Known rows, with every way that one mark hangs from another:
[pufav [duve gagip lepup vemido] lufa]: [  1.3  -1.8   1.5  33.8  13.1  -6.6 -12.8  18.0   9.8  -1.6   1.6  10.9
   9.5   1.2  -3.8  21.7   5.6 -10.8   0.9   0.0 -11.0  -2.4]
[peba [gagip duve]]: [ -2.9  -1.1  18.2 -24.9 -17.5   2.7  10.1 -11.9 -18.7  -0.3   5.5 -13.4
 -18.8  -6.5   0.3 -16.2 -10.3  18.7   4.1   4.2   9.3  14.5]
[duve gagip lepup lufa pufav]: [ -1.4   1.6 -14.3  -2.5   0.7  -1.0   3.9  -2.0  -0.8  -4.6  -2.8   0.8
   3.1   0.1  -2.6   0.7   3.1 -16.2  -4.2  -0.2  -1.7 -12.3]
[vemido [duve pufav]]: [  5.0   3.7  11.1 -49.5 -11.4   4.9   3.7  -6.5  -0.8  -0.8  -3.1  -0.8
 -10.2  -6.2   3.2  -8.6   9.0   6.7   4.0   0.2  -6.7  11.2]
[lepup [duve gagip [pufav lufa] vemido]]: [ -5.6  -2.5  -9.8  39.7   2.4  -8.5 -13.3  14.5  16.4   6.2  -0.6   7.8
   6.3   4.3  -6.1   3.4   4.3  -0.9  -2.5  -3.7   6.5  -9.5]
[lufa [pufav [duve gagip lepup vemido]]]: [ 0.3 -1.4 -3.3 19.8 18.9  4.1 -4.5  9.0 25.3  1.0  1.6  4.3  5.9  4.5
 -1.2 22.4 -3.8 -6.4  4.9 -3.5 -4.4 -9.0]
[duve lepup]: [  5.9  -0.8   4.0 -28.2  -7.5   1.2   3.8  -9.2  -6.1   0.2   0.8  -0.5
  -2.7  -0.9   0.0   3.2  -5.3   0.5  -8.9   4.6  -1.4   5.2]
[vemido duve]: [  8.6   0.2  16.8 -26.4 -13.5   4.3   3.4  -7.7 -14.2  -0.4   0.1  -0.6
 -12.0  -7.5   4.2  -2.9  -1.1  14.5   2.0   5.9  -7.8  18.0]
[pufav [duve vemido]]: [ 3.0 -0.6 10.6 17.7 -1.7  4.7 -4.8  4.9  6.2  1.6 -1.1  3.3 -2.1  0.4
  1.2  9.7  6.0  8.1 -0.3  4.5 -6.9  5.6]
[vemido [duve lepup lufa pufav]]: [  3.4   5.9  -2.4 -52.7  -5.2   2.4   3.3  -5.2  -5.2  -2.8  -3.4   1.2
   6.7  -4.6   2.7  -9.9  10.8 -10.2  -3.2  -2.6  -8.3   1.4]
[duve lepup [lufa pufav] vemido]: [  0.4   0.1 -10.7  10.1  13.5   1.6   3.0  -1.4  10.0   1.3  -1.4   1.4
  10.7   7.5   2.1  10.7  -5.4  -5.0  -2.9  -3.7   3.4 -11.7]
[lepup [duve lufa pufav]]: [ -1.9  -0.1  -5.5   1.8 -10.5  -0.1  -5.9  -4.9 -10.1   7.7  -3.4   0.2
   4.8   2.7  -2.1 -21.5   3.3   0.5 -11.3   2.1   5.1  -1.6]
[peba [gagip [duve vemido]]]: [ -7.0   0.9  11.7  -6.0 -13.4   2.3  10.4  -4.2   0.2  -0.7   5.6 -11.3
 -12.8  -3.6   1.3  -4.3  -5.5  18.4   6.4   0.0  13.1   4.2]
[duve gagip lepup lufa pufav vemido]: [ -5.5   3.3 -21.0  13.9   4.4  -1.3   4.5   5.8  19.3  -5.0  -2.5   2.8
   9.3   2.5  -1.7  12.9   7.4 -16.3  -2.2  -4.9   2.1 -23.4]
[peba [gagip [duve [lufa pufav] vemido]]]: [ -8.5  -0.1   2.5  14.2   3.5   1.8   9.7  -4.2  -3.0   1.1   3.5 -12.0
  -6.7   1.7   3.2  -9.2 -10.2  13.7  10.3  -4.3  13.7  -1.6]
[vemido [duve gagip lepup [lufa pufav]]]: [ 4.2 -0.6 -2.6 -4.8 10.6  2.2  2.5 -2.7 -6.8 -2.0  0.7  1.1  3.0 -2.6
  2.6  3.7 -9.1 -5.3  6.6 -1.1 -7.2  0.0]
[gagip [duve pufav vemido]]: [ -6.2   0.1  -4.0 -14.2  -8.9   4.3   7.2  -5.5  16.9  -1.8   0.0  -6.6
  -9.7   1.3   2.4  -5.9   3.2   5.4   3.4  -2.7  15.1  -0.8]
[pufav duve lufa]: [  8.8  -3.7  19.0  14.0   3.5  -4.1 -14.0   5.6 -21.0   2.1  -1.2   6.8
  -5.0  -1.4  -1.3  -2.7   4.0   4.0  -1.0   7.2 -14.8  21.1]
[vemido [duve gagip lepup lufa pufav]]: [  1.2   3.8  -7.5 -26.2  -2.4   0.4   4.1  -1.0  -1.7  -5.7  -2.0   1.7
   4.5  -6.1   0.7  -1.4   6.3 -13.2   2.9  -2.3  -8.1  -5.2]
[peba gagip]: [  2.4   1.8  19.7 -15.7 -13.4   1.0   6.8  -6.6 -17.0   1.5   1.9  -6.7
 -15.1  -5.9  -1.7  -4.2  -3.8  16.4   0.9   4.3  -1.8  10.1]
[lufa [pufav duve]]: [ 7.8 -3.4 15.5  0.3  8.8  6.5 -5.4 -3.7 -4.9  4.8 -1.3  0.5 -7.4  2.0
  1.2 -2.1 -3.4  8.3  2.3  3.7 -8.5 14.0]
[lepup duve]: [  3.4  -4.1   7.1   3.4 -15.0   1.1  -5.9  -7.1 -11.3   9.5   1.4  -0.2
  -2.7   1.1  -1.7 -11.0  -8.2  14.7 -12.0   6.9   5.2   9.9]
[gagip duve]: [  0.9  -5.0   8.2 -13.3 -14.6   3.9   7.1 -14.7 -16.4  -0.9   3.0  -8.5
 -17.3  -2.0   2.5 -12.7 -11.0  13.9  -0.4   7.7   9.7  17.6]

Rows:
[ 0.6 -0.3 -1.3 19.6  4.4  2.2 -3.5  9.8 17.6 -1.9  2.1  5.4  5.8  0.2
 -2.2 21.5  2.1 -6.9 -0.4  1.0 -6.1 -6.3]
[pufav [duve gagip lepup vemido]]
[ -2.2   1.3 -12.6   9.2   9.3  -7.7  -3.9  13.5  22.1  -3.7  -0.9   7.4
   6.3   3.3  -4.5  17.2   8.0 -14.5   1.0  -6.8  -1.1 -13.8]
[duve gagip lepup [pufav lufa] vemido]
[ -1.5   0.4  -8.1  38.7   8.0  -0.4  -3.9  11.3   5.6  -3.4  -0.1   6.2
  12.3   0.3  -1.2  16.7   3.8 -12.0  -1.6   1.9  -8.4 -11.0]
[pufav [duve gagip lepup lufa vemido]]
[ -2.0  -1.3 -16.8  35.8  16.4   0.3   3.3   3.5  13.4  -1.1   0.2   2.2
   8.1   6.2   0.4  18.8  -9.0  -7.8   1.5  -3.6   2.9 -18.0]
[duve gagip lepup [lufa pufav] vemido]
[  2.1  -3.2 -10.9  17.8  13.2   0.2   3.6  -3.5  -6.6  -1.0   0.3   0.2
   1.8   3.7  -0.3   6.3 -13.1  -8.3  -0.3   0.8  -1.0  -7.4]
[duve gagip lepup [lufa pufav]]
[  8.4  -1.8  13.2 -10.7   6.7  -5.5 -13.0   6.4 -14.1   1.2   0.4   8.4
   5.3  -0.4  -2.8   1.1   4.3  -7.5  -6.0   3.9 -15.1  15.1]
[pufav [duve lepup] lufa]
[-8.8  2.8 -1.3 -9.2 -7.1 -0.4 10.5 -3.8 -3.8 -2.4  5.3 -9.8  4.3 -1.8
  1.2 -5.9 -5.1  1.5 -0.6 -2.7 12.1 -5.2]
[peba [gagip [duve lepup lufa vemido]]]
[ -4.8  -0.1  -9.0 -25.3   3.0  -5.0  -1.1   2.6  14.8  -2.1   1.3   0.4
   4.8   3.5  -0.7  -2.1   5.3  -9.0  -1.6  -6.9   9.9  -1.4]
[gagip [duve lepup [pufav lufa] vemido]]
[  5.9   2.2   3.9 -31.5  -7.3   0.9   2.8  -7.0 -17.6  -2.3  -0.3   0.9
   4.9  -5.9   3.9  -3.7   0.5  -1.9  -4.4   3.1  -8.9   8.1]
[vemido [duve lepup lufa]]
[  4.3  -0.5   5.6   9.1  10.3  -5.3 -12.8  13.3   5.7   1.1   0.4  10.1
  11.9   2.3  -1.7  13.0   8.9  -7.3  -3.8  -0.2 -11.1   4.5]
[pufav [duve lepup vemido] lufa]
[  6.8  -1.2   9.1  -7.7   3.5   4.8   1.7  -7.9 -17.9   1.6  -2.5  -1.4
  -5.4  -2.3   5.9  -7.4  -5.4   9.7   5.6   1.8  -7.2  11.4]
[vemido [duve [lufa pufav]]]
[ -2.3  -0.1  -4.0  12.8  -0.8  -6.3 -14.1   9.9  13.1   8.7  -1.9   6.9
   8.6   5.6  -4.2  -4.8   8.6   2.4  -8.0  -4.2   6.2  -3.4]
[lepup [duve [pufav lufa] vemido]]
[ -6.0   2.6  11.2 -44.4 -15.0   3.0  10.1 -10.6  -5.6  -0.8   2.4 -13.5
 -17.5  -5.3  -0.6 -22.5   0.1  10.6   5.4  -1.6  10.3   8.0]
[peba [gagip [duve pufav]]]
[ -8.4   1.3   5.1  13.9 -10.5   0.3   9.7  -3.0 -11.0  -1.6   3.6 -11.3
  -6.8  -2.7   1.9  -9.4  -4.7  13.8   5.1   0.6  12.1   0.2]
[peba [gagip [duve lufa vemido]]]
[  3.4   4.2   3.2 -29.1  -7.6   2.7   2.6  -5.6 -12.0  -2.4  -4.9  -0.7
  -4.0  -5.3   3.7 -13.7  10.6   1.8   2.5   1.0  -8.1   6.9]
[vemido [duve lufa pufav]]
[ -3.0   3.1  -8.5  12.7  -2.4   1.2   3.6   0.7   8.7  -1.2  -5.5   0.2
   1.2   3.2   1.2   0.6  11.5  -1.2  -1.5  -1.4   2.0 -10.1]
[duve lufa pufav vemido]
[ -4.9  -4.9 -13.1  66.4   9.2  -0.1  -6.4   5.9   9.0   8.5   0.4   1.9
   7.6   7.5  -1.6   4.8 -12.0   6.8  -0.6  -0.7  10.4 -14.2]
[lepup [duve gagip [lufa pufav] vemido]]
[ -6.7  -0.7 -11.1  24.8  -6.0   0.2  -4.7   6.6  24.4   5.5  -0.4   2.7
   2.7   3.1  -4.1   3.9   2.3   3.6  -4.1  -2.7  11.0 -14.4]
[lepup [duve gagip pufav vemido]]
[-1.6 -1.5 -1.8 62.2  4.7  0.7 -4.5 11.8 -1.5 -2.4 -1.6  4.8  1.5 -0.3
 -0.2 13.4  4.1 -0.7  3.8  5.6 -8.0 -4.7]
[pufav [duve gagip lufa vemido]]
[ 4.4 -3.4  3.2  3.1 15.3  3.8 -4.8  1.2  5.1  1.6  1.7  3.0  0.2  2.3
 -1.9 10.4 -7.3 -6.3  3.1  0.9 -8.0  1.1]
[lufa [pufav [duve gagip lepup]]]
[ -4.6  -2.7 -11.2   2.5   9.9   3.3   6.6  -8.4   7.5  -0.1   2.1  -5.5
   6.1   6.9   4.2  -1.6 -12.0  -2.7   0.9  -4.0  14.0  -5.8]
[gagip [duve lepup [lufa pufav] vemido]]
[ -8.6   2.5   7.4 -12.7  -2.6  -6.0   2.2   4.4   4.8  -1.1   2.1  -6.3
  -7.7  -0.8  -1.7 -10.4   6.9   7.0   8.9  -6.6   9.9   2.1]
[peba [gagip [duve [pufav lufa] vemido]]]
[  5.5   5.2   4.6 -69.5  -8.1   3.7   3.7  -7.2   6.5  -1.8  -1.4   0.3
   0.4  -5.7   2.2  -4.8   9.2  -4.9  -2.7  -3.1  -6.7   5.5]
[vemido [duve lepup pufav]]
[  2.1  -2.2   2.2  -3.8  -4.4  -7.2 -14.3   2.2  -7.4   9.5  -1.6   5.3
   2.0   3.2  -4.9 -17.2   4.3   2.9  -9.4  -0.1   2.5   7.5]
[lepup [duve [pufav lufa]]]
[  4.3   1.9   0.3 -32.2   2.8  -6.4  -4.7   6.6   2.3  -4.5  -0.2   6.7
   1.4  -5.6  -1.8   3.1   7.2 -12.4   4.1  -4.4 -10.9   3.6]
[vemido [duve gagip lepup [pufav lufa]]]
[ 1.6  3.1 -2.1 -4.1 -4.5  1.0  3.1 -0.4 -7.7 -5.1 -3.6  0.4 -6.6 -7.0
  1.8 -5.4  7.1 -2.0  7.3  1.1 -8.4 -0.1]
[vemido [duve gagip lufa pufav]]
[ -4.4  -1.7   8.3  -4.7  -0.1   2.7   9.1 -11.6 -22.2   1.5   3.3 -13.9
 -12.5  -0.6   2.1 -21.1 -14.3  14.0   8.4   0.2   9.8   8.8]
[peba [gagip [duve [lufa pufav]]]]
[  2.0  -0.2  -6.9 -10.2   6.2  -8.0  -4.5   4.9   2.4  -3.1  -1.0   5.8
   0.1   0.6  -5.2   5.1   4.4 -14.8  -0.8  -2.5  -4.8  -3.3]
[duve gagip lepup [pufav lufa]]
[  4.6  -1.6  -3.9  -8.6   9.8   1.7   3.1  -9.2 -10.1   1.8  -1.3  -1.1
   4.0   4.9   1.4  -2.3  -9.3  -5.3  -5.2   0.9  -0.9  -0.4]
[duve lepup [lufa pufav]]
[ -1.9  -1.8  -9.0  56.8  -0.9  -1.0   3.6   4.8  -1.2  -3.5  -1.1   1.5
  -3.1   0.5   0.1  14.3  -3.3   3.4   3.0   4.8   1.1 -11.0]
[duve gagip lufa vemido]
[ 1.3  1.8 -1.8 14.2  4.3  1.2 -4.4  5.8  3.1 -0.4 -1.3  5.2 14.5  1.7
  0.5  8.8  7.6 -8.6 -6.2  1.8 -8.2 -4.3]
[pufav [duve lepup lufa vemido]]
[ -4.8  -1.0 -10.5   2.3  -4.0   1.2   7.4  -6.3  -0.3  -3.1   2.5  -4.9
   5.7   1.9   3.0  -1.9  -5.2  -3.0  -4.3   0.9  12.5  -3.3]
[gagip [duve lepup lufa vemido]]
